What can hang from each mark:
A: C D K N P
N: A V
V: C D K P
D: V

Each row was made from one small tree. Brackets hold a mark, then the marks that hang from it, in alphabetical order. Every link used is in the known rows. Write each row's tree.
Known rows:
(A C K (N V)): [-0.54 -3.66 -2.49  3.48 -0.70  0.56  0.49  0.04 -3.16 -1.30 -0.75  2.00
 -0.30 -2.11 -1.54  0.87 -1.68  1.91 -2.37 -0.57 -3.07]
(V K): [-1.78  3.15  2.85 -3.33  0.63 -2.13 -0.56 -0.05 -1.54  3.61  0.68 -0.94
  2.26  0.21  2.22  3.27  1.15 -1.99 -0.81  0.57 -0.60]
(D (V C K P)): [-0.03  0.74 -0.17  0.00 -1.99 -3.41 -0.78  0.10  2.76 -0.47  1.10 -4.91
  0.41  1.53 -2.05 -0.36  1.21 -3.77  2.99  2.01 -1.20]
(N A (V C)): [-0.14  3.66  1.82 -0.84  0.46 -0.76 -1.18 -0.56 -0.77  1.54 -1.63  0.78
 -0.84 -1.49 -1.34  1.16  1.94 -0.91 -0.35 -2.67  2.06]
(D (V P)): [-1.14 -1.29 -1.33 -1.39 -0.74 -0.15 -0.29  1.41  1.30  1.42  2.20 -1.91
 -1.87  1.17  2.65  0.99  1.28 -1.94  0.55  1.65  0.88]
(N (V C K P)): [-1.06  0.80  3.05  1.13 -1.33 -4.10 -1.13 -1.87 -1.18 -0.75  0.85 -1.68
 -2.92 -0.05 -3.76 -1.12  0.98 -1.54  1.26 -0.62 -1.77]
(N (V P)): [-2.36 -1.46  1.50 -0.32  0.29 -0.68 -0.37 -0.31 -2.52  1.15  1.87  1.13
 -5.09 -0.65  1.27 -0.06  1.29  0.20 -0.89 -0.75  0.71]
(A (D (V P))): [ 0.85 -2.06 -2.20 -1.04  1.07  2.29 -0.68  1.39  2.97  1.06  2.16 -0.71
 -1.14  0.47  1.12 -2.49 -0.81  0.73  1.29  1.35  1.52]
(N (V K)): [-2.72  1.83  2.96 -3.95  0.96 -1.78  0.47 -1.43 -2.80  2.97  0.58 -1.36
 -0.45 -1.94  0.38  1.84  1.45 -0.50 -2.95 -1.56 -0.78]
(D (V K)): [-1.64  1.99 -0.09 -5.41  0.02 -1.22  0.75  0.55  1.06  3.02  1.18 -4.47
  2.72 -0.11  1.89  3.07  1.62 -2.48 -1.43  1.03 -0.34]
(A (N (V K)) P): [-0.44  0.49  2.59 -2.45 -1.36 -0.43  4.37 -2.04 -4.98 -2.53  0.08 -1.58
 -1.51 -2.25  1.22  3.23 -0.46  1.71 -2.49 -0.65 -1.16]
(V C D K P): [-0.80  0.45  3.43  1.95 -0.99 -5.69 -1.20 -1.35  0.39 -0.82  0.27 -2.62
 -0.31  3.18 -1.60 -0.22  2.13 -3.79  1.71  2.30 -1.99]
(A (D V) K N): [ 2.88 -4.62 -4.92  0.47  1.77  5.50  1.56  1.78  0.47 -0.86  0.39 -0.40
  1.21 -2.62  2.09 -1.69 -2.19  3.79 -2.02  1.60 -0.04]
(N (V D)): [-3.54 -0.82  2.43 -3.02  2.67 -1.11 -0.03 -0.26 -2.57  2.97  0.68 -0.15
 -1.92 -0.70  3.21  1.60  2.27 -0.02 -5.26 -1.24  0.37]
(N A): [-0.33  4.06  1.56 -2.43  1.45  1.11 -0.66  0.61 -1.03  3.51 -0.98  1.86
  0.72  0.10  3.62  4.24  1.98 -1.15  0.05 -0.34  3.53]
(V C): [-0.80  1.31  1.20  1.39  0.41 -2.47 -3.69  3.04  1.08  3.02  0.29  0.70
  1.56  1.41  0.49  0.89  0.43 -2.13  0.72 -0.17 -0.45]
(N (A P) V): [-0.56  3.88  2.37 -3.22 -0.29  1.23  3.04 -2.83 -1.88 -1.60 -1.63  1.00
 -1.98 -1.46  1.16  1.54  1.21  1.04 -1.33 -3.19  3.18]
(A C P): [-1.52  1.69  0.54  0.72 -2.15 -2.08 -0.43  0.61  1.56 -0.54 -0.43  1.72
  2.53  2.91 -0.65  0.99 -1.65 -1.24  1.28 -1.27 -1.50]
(D V): [-1.80 -0.01 -1.22 -3.63  0.66  0.33 -0.35  2.50  1.41  3.74  1.44 -2.17
  1.55  0.16  3.58  2.67  1.42 -1.65 -1.86  0.64  0.73]
(V C D K): [-1.32  2.37  3.51 -0.78  0.56 -5.11 -1.41 -0.12  0.39  1.76 -0.60 -2.80
  3.42  2.03 -0.34  1.35  2.23 -3.44 -0.88  1.12 -2.09]
(N (A P)): [ 0.16  4.53  1.87 -2.47 -0.46  1.23  1.98 -0.95 -0.48 -0.80 -1.57  1.68
  0.26  0.79  2.87  2.58  1.23 -0.45  0.78 -1.21  3.52]

Write each row's tree:
[ 0.78  1.52 -0.18  1.28  0.34  0.94 -0.08 -1.85 -0.49 -1.16 -2.69  1.07
 -0.66 -2.17 -2.16 -2.04  1.20  0.32 -0.70 -2.66  1.24]  (N (A K) (V C))
[-0.37  1.78  1.94 -1.12  0.05  0.71  0.83 -1.93 -2.56  0.12 -0.23  1.59
 -5.43 -1.08  0.62  1.70  2.18 -0.03  0.62 -1.22  3.33]  (N A (V P))
[-0.97 -2.93 -0.18  3.25 -1.65 -1.61 -0.45  0.77 -3.33 -0.49  1.03  1.54
 -3.50 -0.36 -1.96  3.08 -1.19  0.38  0.64  0.65 -1.99]  (A C (N (V P)))
[ 2.37 -3.65 -3.98  4.66  0.51  3.18 -0.91  1.88 -0.01 -1.13 -0.66  3.12
  2.62 -0.68 -1.59 -1.78 -3.76  3.55  0.51  0.94 -2.02]  (A C D K N)
[-0.11 -1.08 -1.44  1.30 -1.40 -1.98 -1.76  1.96  2.98  0.02  1.56 -2.62
 -0.96  1.75 -0.66 -0.84  0.89 -3.16  2.40  1.43 -0.15]  (D (V C P))
[-0.81 -3.13  1.11  1.17  0.02  0.31  0.81  0.59 -5.22  0.19  1.88  1.14
 -5.80 -2.00  2.52  3.14  0.20  1.31 -1.19  0.94  0.25]  (A (N (V P)))
[ 1.98 -1.28 -1.62  1.14  0.87  4.17  1.60 -0.79  1.96 -3.54 -0.52  2.47
  1.45 -0.16  1.01 -6.34 -2.78  4.08 -0.60 -1.59  0.32]  (A D K P)
[ 2.29  1.48 -1.44 -2.03  0.74  3.52  0.56 -0.20  2.61  0.42 -0.06  0.00
 -1.09  0.01  1.10 -0.59  0.27  0.40  2.36  0.88  4.08]  (N (A (D (V P))))
[-2.03 -0.13  3.41 -1.03  0.08 -3.60  0.73 -2.14 -1.70  0.40  1.07 -2.09
 -1.29  2.55  2.34  1.71  2.73 -2.26 -0.37  2.42 -0.91]  (V D K P)
[ 1.38 -2.52 -0.76  2.27 -1.03  2.76  3.65 -0.40 -2.93 -3.95 -0.58  1.63
 -0.28 -0.70  3.36  0.47 -1.68  2.69 -1.58  0.21 -0.78]  (A K N P)
[ 0.72  2.51  0.72 -3.20  2.63  3.50  0.19 -1.13 -0.63  2.12 -0.98  2.34
 -1.66 -2.59  0.07 -0.50  0.62  2.59 -1.28 -2.37  3.76]  (N (A D) V)
[ 2.54  1.45 -1.43 -0.13  2.33  5.01  0.30 -0.81  0.79  0.15 -1.95  3.29
  1.47 -1.21  1.43 -2.40 -0.16  2.46 -0.01 -0.65  3.40]  (N (A D K))
[ 3.25 -3.31 -3.41  4.83 -1.28  3.26  1.89  0.02  0.77 -5.61 -1.47  2.94
  2.42  0.11 -2.23 -3.51 -5.06  4.44  0.97  0.12 -2.25]  (A C D K N P)
[ 1.64 -1.07 -2.72  3.48 -0.84  2.06  0.07 -1.01  3.83 -4.27 -1.38  3.25
  3.61  1.55 -2.99 -6.42 -4.13  2.89  1.20 -1.55 -1.79]  (A C D K P)
[ 3.36 -3.37 -1.99  2.54  0.50  5.24  3.03 -0.11 -1.29 -4.55 -0.63  2.50
  0.35 -1.25  1.92 -3.21 -3.68  5.28 -0.77  0.10 -0.31]  (A D K N P)
[ 0.89 -1.66 -3.18  3.15  0.89  1.88 -2.38  1.02  3.09  0.27 -0.66  3.54
  3.51  0.65 -2.23 -4.86 -3.14  2.10  0.67 -0.77 -1.67]  (A C D K)
[-2.65 -0.81  2.21 -0.27  1.50 -3.00 -1.58  0.30 -0.71  2.07  0.01 -0.78
 -0.81  0.00 -0.44 -0.35  1.92 -1.23 -3.33 -1.41 -0.91]  (N (V C D))
[-0.49  2.32 -0.11 -2.48 -0.83 -2.94 -0.97  1.06  2.82  1.48  0.23 -5.13
  3.92  0.47 -1.56  1.42  1.34 -3.74  0.37  0.79 -1.38]  (D (V C K))
[ 0.48 -1.74 -3.28  1.28 -0.65  0.29 -2.10  1.91  4.90  0.22  1.27 -0.04
  0.97  1.98 -3.16 -2.81 -2.12 -0.15  3.21  1.13 -0.52]  (A C (D (V P)))
[-0.89 -1.28  0.91  1.97 -2.40 -3.03  0.58 -1.10 -3.50 -1.31  0.48 -0.61
 -2.34 -0.53 -3.33  3.46 -0.88 -0.31  0.99  1.06 -3.08]  (A C (N (V K P)))
[-0.87 -1.51  1.95  3.64 -0.15 -3.88 -2.58  0.96  0.84  0.16  0.74  0.00
 -2.05  3.47  0.48 -1.05  1.86 -2.89  1.30  1.72 -0.66]  (V C D P)
[ 2.69  3.13 -1.78 -1.89  1.30  2.42 -1.24  1.24  4.07  1.54 -1.45 -0.87
  2.57 -0.24 -0.94 -0.83 -0.04 -0.35  1.59 -0.23  3.29]  (N (A (D (V C))))
[-0.91  0.42  0.00 -2.98 -1.31 -1.58  1.06 -0.71  1.05  0.55  1.76 -4.27
 -0.44  0.82  1.07  1.57  1.69 -2.73  1.21  2.02 -0.57]  (D (V K P))
[ 1.60 -2.20 -4.16  0.49  0.16  1.71 -0.98  3.44  2.16  0.97  0.52 -0.59
  2.77 -0.33 -1.03  1.47 -2.91  1.42  0.69  1.88 -0.88]  (A C (D V) N)
[ 0.80  3.54  2.96  0.07 -1.47 -2.73  0.17 -3.58 -1.17 -1.50 -1.40 -1.22
 -2.98 -0.66 -4.16  0.21  2.23 -1.82  2.69 -1.04  1.14]  (N A (V C K P))
[ 2.87 -3.47 -4.45  3.38  0.25  2.48 -1.24  0.67  4.91 -2.76  0.33 -0.77
  0.03  0.17 -2.80 -7.75 -1.92  1.18  2.54  0.80 -0.46]  (A (D (V C P)) K)
[ 1.08 -2.42 -2.20  4.37 -2.78  0.67  2.07 -0.26 -1.24 -5.01 -1.47  2.06
  1.55  0.67 -0.30  0.40 -2.93  1.62  0.25  0.06 -2.81]  (A C K N P)
[-3.45  0.74  3.55 -4.49  1.77 -2.76  1.25 -2.32 -2.77  2.35  0.36 -2.33
 -0.23 -1.06  1.58  1.97  2.87 -0.58 -4.79 -0.83 -1.24]  (N (V D K))
[ 1.44  3.67 -0.67 -0.12  0.97  1.45 -2.11  0.90  2.47  1.83 -1.80  3.21
  3.14  0.85 -1.44  0.55 -1.16  0.18  2.49 -0.60  2.27]  (N (A C D))
